Every row comes from one small tree of marks. The marks that hang from a mark follow it in brackets, in alphabetical order. Every link used is in the known rows. Which tree was each row made from?
Known rows:
sufu(lafe(boba(vuduz(magebob)) lino(loso(benev)))): [ 508,  441, -575,  295,  -22,  384,  -80,   32,  330,  229, -242,  -43,
  202,  267,  -28,  146]
loso(benev lino): [-213,  273, -476,  134,  289,  -85,  612,  336,  447, -132,  300, -254,
  -82,  -69, -172,  -35]
vuduz(boba): [ 290,  274, -257,  149, -180,  -71, -229, -158,  313,  103, -145, -235,
  335,  126,  221,  -28]
vuduz(boba(lafe(lino sufu))): [ 261,  587, -341,  178, -277,  424, -316, -179,  154,   17,  -92, -377,
  370,  248,  145,  -96]
lafe(boba lino(loso)): [ 481,  228, -400,  269, -181,  488,  -75,   28,  225,  365,  -43, -264,
   57,  426,  309,  -12]
vuduz(boba(lafe(lino(loso(benev)) sufu)) magebob): [ 623,  453, -648,  237, -138,  216, -241,   46,  541,   97, -188, -357,
  278,  492,  292,  136]
pugu(lino(loso(benev))): [ -23, -250, -501,  174,  185,  128,  395, -186,   69, -259,  133,   27,
 -159,  323,  -20,  121]
lafe(lino sufu): [ -35,  241, -179,  118, -399,  416, -101,  176, -173,  -81,    9,  -66,
 -241,  295,  -82, -206]
lafe(boba(vuduz(magebob)) sufu): [ 297,  362, -319,  106,   77, -124,    8,  220,  390,   48, -694,  -87,
  -94,  398,  242,   72]
vuduz(boba(lafe) magebob): [ 610,  345, -445,  176,  -75,   10, -333,   -8,  493,  106, -223, -265,
  428,  192,  443,  207]
boba(lafe(lino(loso(benev)) sufu) vuduz(magebob)): [ 323,  583, -443,   61,  258,  496,  -67,  151,   14, -188, -330,   -8,
   -5,  544,  -38,  405]
boba(vuduz): [  74,  261,  -64,  -17,  252,  -91,  -51,   42,  -59, -142, -361,  208,
   29,   91,    0,  317]
lafe(boba(vuduz) lino(loso) sufu): [ 383,  472, -441,  203, -130,  447,  -67,  123,  131,  134, -435, -163,
 -118,  727,  176,   26]
lino(loso(benev)): [ 132,  -76, -254,  -18,  291,   42,  306,  -95,  249,   80,   82, -126,
  -66,  440, -230,   88]
sufu(lafe(boba(vuduz) lino(loso))): [ 423,  431, -406,  247, -111,  493, -187,  -55,  108,  212, -211,  -21,
  249,  234,    6,   86]
lafe(boba(vuduz(magebob)) lino(loso(benev)) sufu): [ 499,  492, -686,  275,   13,  297,   70,  250,  453,  158, -488, -202,
 -195,  769,  135,  112]
sufu(lafe(boba(vuduz(magebob)) lino(loso))): [ 536,  382, -470,  268, -107,  421, -208,   34,  197,  233, -247,    7,
  235,  264,   93,  153]

Which tree is each row?
[ 355,  354, -474,  286, -145,  503,  -29,  -79,  277,  280,  -23, -174,
  208,  190, -115,  -77] -> sufu(lafe(boba lino(loso(benev))))
[ 439,  473, -450,  301, -163,  370, -225,   82,  212,  193, -284,   20,
  231,   46,   87,  104] -> sufu(lafe(boba(vuduz(magebob)) lino))
[ 364,  348, -314,  176,   36,   90, -128,    9,  294,  152, -396,   28,
  268,    8,   54,  119] -> sufu(lafe(boba(vuduz(magebob))))
[ 400,  545, -512,  288, -195,  268, -139,  319,  284,  102, -541, -111,
 -138,  453,  298,   49] -> lafe(boba(vuduz(magebob)) lino sufu)
[ 391,  541, -420,  306,  -78,  347, -145,  122,  211,  209, -342, -113,
   78,  173,  305,  133] -> lafe(boba(vuduz) lino)
[ 338,  549, -586,  247,    2,  399,  105,  125,  327,  139, -423, -238,
 -160,  727,    4,   13] -> lafe(boba(vuduz) lino(loso(benev)) sufu)
[ -40,  442, -117,   40, -135,  721, -121,  -21, -233, -126,   78, -204,
   43,  178, -106,  -99] -> boba(lafe(lino sufu))
[ 548,  486, -517,  337,  -71,  244, -179,  246,  341,  234, -406,  -68,
   50,  224,  428,  233] -> lafe(boba(vuduz(magebob)) lino)
[ 359,  526, -336,   31,  163,  526, -194,  149, -123, -186, -334,   52,
   23,  542,   79,  410] -> boba(lafe(lino(loso) sufu) vuduz(magebob))
[ 395,  485, -510,  279,  -16,  460,  -61,  -60,  244,  216, -206,  -68,
  218,  229, -114,   75] -> sufu(lafe(boba(vuduz) lino(loso(benev))))
[ 107,  109, -206,   67, -320,  493,  -63,  103, -195,  -18,   53,  -83,
 -242,  610,  -74, -134] -> lafe(lino(loso) sufu)
[ 261,  620, -328,   64,  118,  478, -219,  193, -104, -231, -369,   62,
   26,  324,   77,  355] -> boba(lafe(lino sufu) vuduz(magebob))
[ 726,  363, -548,  238, -171,  235, -384,    7,  426,  163, -123, -290,
  403,  372,  470,  231] -> vuduz(boba(lafe(lino(loso))) magebob)
[  35,  709, -192,   18,  107,  626, -171,   17, -290, -265, -283,    2,
   69,  260, -107,  212] -> boba(lafe(lino sufu) vuduz)
[ 189,  417, -364,  261, -373,  438,  -74,  159,  195,  176, -230, -298,
 -133,  355,  170, -268] -> lafe(boba lino sufu)
[ 531,  374, -445,  147, -129,   17, -316,   27,  466,   38, -290, -281,
  336,  309,  378,  116] -> vuduz(boba(lafe(sufu)) magebob)
